Each row comes from the steps of one walk. Every step used is in the known rows, and no mark comes twice. Write the walk behind each row, first mark first.
Known rows:
B/R/V/P: [ 0.37 -0.68 -1.40 -0.74 -0.97  1.55 -0.58 -0.66  1.72  0.00  0.41 -0.33
  0.83 -1.08 -2.38  0.18  0.19 -0.99  0.42 -0.67 -0.28 -1.91  0.67  0.82
  0.52 -0.85]
V/B: [ 0.74  0.40 -0.38  1.20  0.44 -0.40  2.62 -0.26 -0.20  0.13 -0.52 -0.73
 -1.55 -0.20 -1.37  1.35  0.20  0.17  1.37  0.58 -0.68  0.63 -0.14 -0.58
 -0.19 -0.30]
U/D/W/R/X: [ 0.15 -0.08  0.75 -3.25 -1.04 -2.82 -0.96  0.33  3.33  0.16 -0.17  0.72
 -0.27  0.70  0.95  2.22 -1.06 -0.61 -0.75 -0.89  1.34  1.12 -0.16 -0.71
 -0.21  0.20]
D/W/R/V: [ 0.42 -0.60 -0.59 -3.65 -0.91  0.23 -1.20 -0.04  1.73 -0.35 -0.40 -0.20
 -1.11  0.73 -1.08  2.26  0.43 -2.33 -2.11 -0.11 -0.46 -1.39  0.43  0.34
  0.48  0.37]
B/U/D: [ 0.85 -0.53 -0.08 -0.46  0.76 -1.21  0.40 -0.97  1.31 -0.33  0.13  0.45
  0.68 -0.66 -0.77  0.74 -0.45  0.64  1.40 -2.04 -0.69  1.21  0.04  0.46
 -0.47  0.16]
U/W/R/P/N: [-0.94  1.11 -0.53  0.96  0.91  1.97 -0.10  2.86 -0.90 -0.18  0.00 -0.39
 -0.88  1.42  1.27 -0.40  0.08 -1.84 -2.95  0.29  0.23 -0.17 -1.19 -0.40
  1.08  0.89]
W/R/V/P/N/M: [-0.53  0.35  1.17 -2.97 -0.39  2.62 -2.59 -0.95 -0.67  0.83  0.68  0.93
 -0.17 -0.41  2.63 -0.62  0.15 -1.49 -1.05  0.76  0.46 -2.40  0.09  0.25
  0.65 -0.69]
N/M: [ 0.39 -0.35  0.28  0.76  0.00  1.94 -2.78 -0.53 -1.06  0.24 -0.98  0.42
 -2.38 -0.28 -2.40  0.52 -0.44  1.09 -2.23 -0.11 -0.31  0.18  0.21  0.02
  0.67 -0.78]
R/X/B: [ 0.07 -0.26 -0.24  3.90  0.46 -0.57  1.47  0.57 -0.61  0.63  0.01 -0.28
 -0.35  0.71  0.70 -2.05 -0.42  1.58 -0.75  1.13  0.38  0.64 -0.25 -0.48
 -0.89 -0.76]
W/R/P/N/M: [-1.45  0.22 -0.83  0.66  0.16  2.93 -3.11  0.46 -2.03  0.51 -0.63  0.57
 -1.75  0.55  1.78 -0.92 -0.10 -0.70 -2.41  0.44  0.11 -0.64 -0.33 -0.08
  1.12 -0.15]
X/B: [ 0.51 -0.68 -0.07  3.67  1.11  1.39  3.04  0.53 -1.91  0.75 -0.61 -0.31
 -1.13  0.23  0.53 -1.56  0.12  0.15 -1.21  0.60 -0.26  0.40 -0.53 -0.45
 -0.48 -0.68]
D/W/R: [ 0.50 -0.76  0.36 -2.13 -0.66  1.00 -1.39  1.39  1.00 -0.46 -0.98  0.26
 -1.26  0.61 -0.39  2.09  0.10 -1.59 -3.14  0.23  0.07  0.26 -0.25 -0.44
  0.11  0.29]
X/B/U/R/V/P: [ 0.47 -0.97  0.00  1.03 -0.42 -0.05  1.25 -1.15 -2.93  1.03  1.54  0.18
  3.09 -1.12  1.04 -2.09  0.55  1.03  3.45  0.36 -1.45 -0.24  0.36  0.84
 -1.09 -0.17]
R/P/N/M: [-0.51  0.22 -1.06  2.59  0.23  2.67 -2.15  0.05 -2.00  0.90 -0.40 -0.03
 -2.91  0.56 -0.65 -1.38 -0.43  0.33 -2.09 -0.03 -1.16 -0.74 -0.55  0.44
  0.92 -0.21]
W/R/X/B/V: [-0.57  0.77  0.76 -1.15  0.01 -0.38  1.63  0.19 -1.09 -0.18  0.06  0.44
  2.55 -0.02  2.48 -2.02  0.64  0.37 -1.82  1.58  1.62  0.53 -0.50 -0.51
 -1.51 -1.24]
D/W: [ 1.36 -0.81  0.10  0.41 -0.63  1.13 -0.32  0.86  1.04 -0.02 -0.84 -0.39
 -2.61  0.52 -2.67  1.50 -0.21 -0.66 -2.84 -0.30 -0.88 -0.01 -0.26  0.12
 -0.05  0.17]
D/R: [ 0.76  0.63  0.06  0.23  0.46  1.52 -2.80 -0.89 -0.62 -0.79 -1.17 -0.57
  0.53 -0.39  1.87  0.02 -0.37 -0.06 -1.15 -0.04 -0.31  0.51  1.05 -0.97
 -0.20 -0.27]
R/X: [ 0.47  0.16 -0.68  1.84 -0.32 -0.68 -1.59  0.11  1.45 -0.35 -0.33 -0.41
 -0.63  0.62 -0.84  0.23 -0.79  1.25 -1.20  0.44 -0.18  0.54  0.14 -0.37
 -0.58 -0.56]
U/W/R/V/P: [ 0.11  0.68  1.16 -3.23 -0.42 -0.21  0.00  0.98  1.17 -0.04  0.95 -0.01
  1.97 -0.24  0.33  1.07  0.36 -2.15 -1.34  0.09  0.59 -0.97  0.10  0.12
  1.16 -0.35]
R/V/B/U: [ 0.45  0.16 -0.73 -0.66 -0.11 -2.13  1.56 -1.63  1.04 -0.75  0.74 -0.82
  0.02 -0.59 -2.95  1.36  0.87  0.65  3.71 -0.22 -1.98 -0.56  0.71  1.21
 -0.14  0.71]
P/N: [ 0.69  0.37 -0.72  2.03  1.29  3.02  0.25  0.55 -0.90  0.25 -0.55 -0.31
 -2.07  0.92  1.15 -0.88 -0.21 -0.90 -2.25  0.35 -0.75 -0.74 -0.86 -0.45
 -0.67  0.11]
W/R/P/N: [-0.73  0.44 -1.83  0.74  0.78  2.58 -0.72  1.35 -0.83 -0.06 -0.34 -0.31
 -0.80  1.00  3.14 -0.92  0.19 -1.80 -2.22  0.55 -0.44 -0.41 -0.65 -0.37
  0.24  0.10]
X/N/M: [ 0.66 -0.21  1.96 -0.33  0.20  2.44 -1.25  0.09 -2.33  0.58 -0.37  0.49
 -2.32 -0.48 -1.18 -1.22 -0.63  1.40 -3.13  0.20  0.36 -0.04 -0.18  1.26
 -0.07 -0.97]
U/W: [ 0.84  0.34  0.79  1.55  0.54  0.64  0.48  1.53 -0.20 -0.42 -0.48 -0.48
 -1.34  0.77 -2.73  1.00 -0.30 -0.27 -2.68 -0.16 -0.18  0.62 -0.63 -0.22
  0.62  0.13]
U/W/R: [-0.01  0.37  0.91 -1.25  0.59  0.82 -0.29  1.94 -0.06 -0.74 -0.58  0.22
 -0.33  0.71 -0.51  1.53 -0.03 -1.35 -2.98  0.18  1.04  0.90 -0.57 -0.79
  0.81  0.27]
W/R: [ 0.13 -0.08 -0.33 -1.30  0.60  1.44 -1.54  0.68 -0.12 -0.50 -0.90  0.20
 -0.05  0.21  1.34  1.26  0.19 -1.25 -2.31  0.43  0.74  0.52 -0.08 -0.83
 -0.14 -0.45]
W/R/X: [-0.32  0.35 -0.45 -0.78 -0.31 -0.52 -2.65  0.64  1.32 -0.62 -0.46  0.17
  0.54  0.58  1.35  0.78 -0.52  0.27 -1.35  0.96  1.23  0.75  0.19 -1.00
 -0.38 -0.43]

Which walk is each row?
[-0.23 -0.42 -1.36  2.33 -0.84  0.85 -2.68  0.42  1.90 -0.71 -0.72 -0.08
 -0.52  0.35 -3.15  0.50 -0.74  1.33 -0.37 -0.01  0.83  0.03  0.23 -0.25
 -0.16 -0.25] | B/R/X
[-0.27  0.71 -0.46 -0.49  0.08 -3.92  0.83 -1.92 -0.02 -0.47  0.50 -0.61
  2.47 -1.60  1.85  0.40  0.05  1.29  5.38 -1.89 -1.24  2.03  0.99 -0.05
  0.40  0.73] | V/B/U/D/R/P
[-0.50  0.10 -1.92  2.91 -0.09  3.19 -2.99 -0.72 -4.55  1.32 -0.46  0.33
 -2.10  0.30  0.37 -1.21 -0.66  0.84 -0.65  0.32 -1.37 -0.09 -0.43  0.01
  0.37 -0.11] | U/R/P/N/M
[ 0.71 -0.59 -1.69 -0.40 -0.43 -0.24 -2.27 -1.87 -0.98 -0.67  0.32 -0.13
  1.27 -0.35 -1.47  0.70  0.15  0.84  2.17 -0.47 -1.87 -0.16  0.79  1.09
 -0.67  0.47] | B/U/R/V
[-0.45  1.50 -0.18  0.41  0.72 -2.16  1.60 -1.55 -0.50 -0.18  0.68 -0.55
  1.63 -0.72  3.40 -0.98  0.04  0.48  5.04 -1.35 -1.15  0.81  0.23 -0.23
 -0.01  1.34] | V/B/U/D/R/P/N
[-0.75 -0.50 -2.78  2.84 -0.25  0.11  1.73  0.38  0.34  0.14 -0.63 -0.97
 -1.41 -0.58 -3.42  0.75  0.43  0.37  2.31 -0.19 -0.62  0.23 -0.01  0.04
  0.96 -0.05] | V/B/R/P
[ 0.13 -0.09 -1.22  0.33 -0.23  3.23  0.04 -0.23  1.03  0.42  0.64 -0.24
 -0.13 -0.32 -0.46 -1.30  0.11 -1.78  0.40 -0.11 -0.42 -3.01 -0.06  0.66
  0.00 -0.25] | B/R/V/P/N
[-1.02 -0.58  0.74  1.00  0.09 -1.27 -0.76  0.93 -0.20 -0.49  0.44  0.66
  2.13  0.21  1.93 -1.60  0.24  1.74  0.38  1.14  1.13  1.06 -0.08 -0.26
 -1.14  0.28] | W/R/X/B/U
[-0.21 -1.39 -1.00  4.29  1.04  2.71  2.21  0.89 -1.46  0.51 -0.92  0.02
 -1.29  0.00 -1.31 -1.60  0.15  0.12 -1.10  0.29  0.99 -0.12 -0.48 -0.24
 -0.08 -0.47] | X/B/R
[-0.89  0.55  1.68  1.97  0.54 -1.20  1.47  2.39 -0.77  0.02  0.22  0.27
  0.41  1.22  1.27 -0.84 -0.22  0.61 -2.14  1.41  2.19  1.04 -0.67 -1.11
  0.11  0.04] | U/W/R/X/B
[ 0.30  0.65  0.71 -0.26 -0.20 -3.08  2.50 -0.41  1.06 -1.04  1.08 -0.87
 -0.15  0.04 -4.54  1.83  0.77  0.34  3.19 -0.46 -1.26 -0.28  0.24  1.17
  0.62  1.29] | R/V/B/U/W
[-0.25  1.15  0.36 -2.30  0.29 -2.43  2.69  0.03  0.64 -0.46  0.42 -0.62
 -0.33  0.48 -1.26  2.58  0.75 -1.68  1.44  0.56  0.31 -0.45  0.10 -0.23
  1.28  0.47] | U/W/R/V/B
[-0.02 -0.33 -1.23  1.91  0.14  0.46  2.12  0.19  0.29 -0.10 -0.92 -0.40
 -1.61 -0.58 -3.20  1.49  0.26  0.09  2.20  0.18  0.34  0.05 -0.13 -0.32
  0.17 -0.02] | V/B/R
[-0.72  0.94 -0.46  1.84  0.14  2.93 -4.47 -0.89 -2.92  0.12 -0.80 -0.25
 -1.03  0.15  2.23 -2.07 -0.54  0.31 -1.51 -0.09 -0.78 -0.66  0.70 -0.19
  0.92 -0.10] | D/R/P/N/M
[-0.34 -0.80  0.97  1.06 -0.71 -0.63  0.47  1.63  0.45  0.58 -0.32  0.25
 -0.51  1.07  1.40 -0.40 -0.13  0.08 -2.05  1.40  1.25  0.54 -0.44 -0.70
 -0.57  0.22] | D/W/R/X/B
[-0.57 -0.39 -0.17 -0.44 -0.68  3.52 -2.32 -1.00 -0.25  0.89  0.48  0.72
 -1.08 -0.73 -1.86 -1.15 -0.07 -0.63  0.06 -0.23  0.33 -3.16  0.24  1.07
  0.95 -0.70] | B/R/V/P/N/M
[-0.24 -0.65  1.32 -0.85 -0.15 -2.54  2.18  0.77  1.56  1.24  0.10  0.84
 -0.21  0.68  2.49  0.00 -0.68  0.12 -0.42 -0.12  1.77  1.29 -0.58 -0.99
 -0.41  0.03] | U/D/W/R/X/B
[-0.18  1.18 -1.42  2.52  0.73  2.47 -2.24 -0.08 -1.65 -0.22 -0.64 -1.16
  0.24  0.54  3.81 -1.92 -0.22 -0.80 -1.31 -0.15 -1.27 -0.36  0.35 -0.43
  0.15  0.36] | D/R/P/N
[ 0.18  0.98  0.16 -1.58 -0.28 -2.45 -0.58 -2.61  0.26 -1.52  0.32 -1.05
  1.89 -1.01  0.01  0.61  0.70  0.72  4.29 -0.28 -1.47 -0.45  1.79  0.47
 -0.13  0.91] | D/R/V/B/U
[ 0.19 -0.25  1.51  0.80  1.49 -1.05  1.13 -1.72 -1.42 -0.02  0.12  0.35
  2.31 -1.03  3.39 -1.90 -0.13  1.14  2.43 -1.24  0.40  1.41  0.57 -0.35
 -0.74  0.24] | X/B/U/D/R
[-0.61  0.11  2.23 -2.61 -0.57  0.84 -3.32  0.47 -0.90  0.21 -0.08  1.18
 -0.31  0.07  1.59 -1.02 -0.87  1.69 -2.58  1.28  2.12  0.39  0.09  0.62
 -0.42 -0.94] | W/R/X/N/M
[-0.30 -0.59 -0.45  2.76  0.66  3.48  3.04  0.14 -1.02  1.55  0.96 -0.15
  0.13 -0.19  1.01 -3.34  0.44 -1.28  0.66  0.50  0.24 -2.87 -0.54  0.52
 -0.20 -0.47] | X/B/R/V/P/N
[-0.67 -1.16  1.50  0.16 -1.02 -1.53 -1.00  1.64  0.75 -0.35  0.36  0.60
  0.77  0.67 -0.06 -0.70  0.18  1.31 -0.44  1.04  0.67  0.80 -0.38  0.06
 -1.08  1.11] | D/W/R/X/B/U
[ 0.14 -0.84 -2.44  0.24 -0.13  1.67 -0.92 -0.99  1.54 -0.48 -0.59 -0.54
 -1.22  0.04 -3.54  0.68  0.09 -0.89  0.06 -0.76 -0.40 -1.81  0.66  0.93
  0.62 -0.32] | B/R/V
[ 0.21 -0.33 -0.78  4.54  0.28 -0.46  0.58 -0.04 -2.90  1.19 -0.16  0.04
  0.40  0.63  1.62 -1.66 -0.64  2.28  0.80  1.49  0.26  1.37 -0.15 -0.98
 -1.43 -0.59] | U/R/X/B
[ 0.46  1.09  2.22 -2.15 -0.57  3.32 -0.30 -0.64 -2.20  0.66  0.47  0.81
  0.66 -1.43  0.08 -1.86  0.32 -0.17 -2.07  0.61 -0.24 -1.18 -0.93  0.65
 -0.80 -1.42] | B/V/P/N/M
[ 0.56  0.06  0.41 -0.63  0.48 -3.14  3.39 -1.33  1.15 -0.08  0.52  0.14
  0.26 -1.07 -0.76  1.53  0.10  1.05  4.84 -1.29 -0.73  1.56 -0.06  0.18
 -0.47  0.49] | V/B/U/D
[ 0.12 -0.02  0.68 -0.31  1.15 -2.19  0.90 -2.82 -0.45 -0.06  0.78 -0.03
  2.46 -0.82  3.32 -2.02  0.15  0.70  3.07 -1.79 -0.37 -0.03  1.29  0.59
 -0.19  0.31] | X/B/U/D/R/V
[ 0.13 -0.58  1.52 -3.90 -0.43 -3.34  2.19  0.13  2.00 -0.46  0.32  0.77
  0.38 -0.71 -0.37  2.98  0.36 -0.41  3.30 -1.18  0.14  1.50 -0.34 -0.03
 -0.19  1.32] | V/B/U/D/W/R
[-0.33  0.22  0.80 -2.82 -0.11 -0.71 -1.70  0.60  1.42 -1.77  0.68  0.14
  1.36  0.29 -1.91  1.53  0.69 -0.76 -0.45 -0.47 -0.03 -0.46  0.47  0.98
  0.84  1.08] | B/U/W/R/V
[-0.45  0.90  0.92 -0.44 -0.40 -1.30 -1.80  2.02  1.15 -0.81 -0.08  0.13
  0.52  1.19 -0.46  1.18 -0.65  0.42 -2.39  0.76  1.77  0.92 -0.27 -0.92
  0.44  0.26] | U/W/R/X
[-0.47  0.12 -1.14  2.39 -0.81 -1.41  0.49  0.05  1.93 -0.28 -0.39 -0.50
 -0.65 -0.08 -3.18  1.06 -0.33  1.52  3.03  0.65  0.83  0.29  0.11 -0.59
 -0.20 -0.14] | V/B/R/X
[ 0.63 -0.92  0.66 -3.61 -0.13 -0.59  0.25  0.37  2.06  0.37 -0.61  0.83
 -1.00  0.22  0.80  2.56 -0.44 -1.82 -1.37 -1.24  0.87  0.71 -0.41 -0.54
  0.23  0.16] | U/D/W/R
[-0.62 -0.28  2.42 -1.24 -0.13 -1.05  1.90  1.10 -0.64  0.07  1.83  0.50
  3.22 -0.54  1.08 -1.32  1.05 -0.52  0.60  0.39  0.40 -0.55 -0.09  0.75
  0.52  0.37] | X/B/U/W/R/V/P
[ 0.54 -0.86  1.47 -6.51 -1.48 -2.51 -0.17 -0.90  3.47  0.00  1.54  0.92
  2.74 -1.23  0.56  1.88  0.22 -1.51  1.68 -1.82 -0.26 -0.62  0.34  1.07
  0.24  0.49] | B/U/D/W/R/V/P
[-0.71 -0.16  0.20  1.44  0.34 -0.31  0.66  1.08 -0.56  0.33 -0.22  0.23
  0.48  0.74  3.13 -1.13 -0.19  0.72 -1.21  1.60  1.78  0.86 -0.22 -1.18
 -0.68 -0.62] | W/R/X/B
[ 0.57  0.25 -0.53 -2.05  0.20 -4.26  3.30 -2.74  2.24 -0.26  1.04 -0.26
  0.65 -0.88 -1.21  1.65  0.40  0.29  5.81 -1.78 -1.36  0.18  0.51  1.04
  0.01  0.42] | R/V/B/U/D
[ 0.22  0.64  0.57  1.53 -0.09 -0.60  3.01 -0.45 -0.92  0.23  0.12 -0.19
  1.30 -0.10  0.22 -2.47  0.24  1.29 -1.30  1.06  0.24  0.43 -0.69 -0.02
 -1.62 -1.34] | R/X/B/V
[-0.58 -0.28 -2.18 -0.39 -0.12  0.71 -1.19  0.88 -0.38 -0.25 -0.61 -0.42
  0.12  0.38  1.40  0.56  0.19 -0.91 -1.69 -0.01 -0.43  0.68  0.12 -0.41
  0.73 -0.42] | W/R/P
[ 0.89 -0.47  0.28 -2.81 -0.80 -4.50  3.07 -1.83  3.17 -0.03  1.03 -0.24
 -0.69 -0.61 -3.09  2.68  0.31 -0.04  4.66 -1.95 -1.63 -0.06  0.23  1.18
  0.14  1.30] | R/V/B/U/D/W
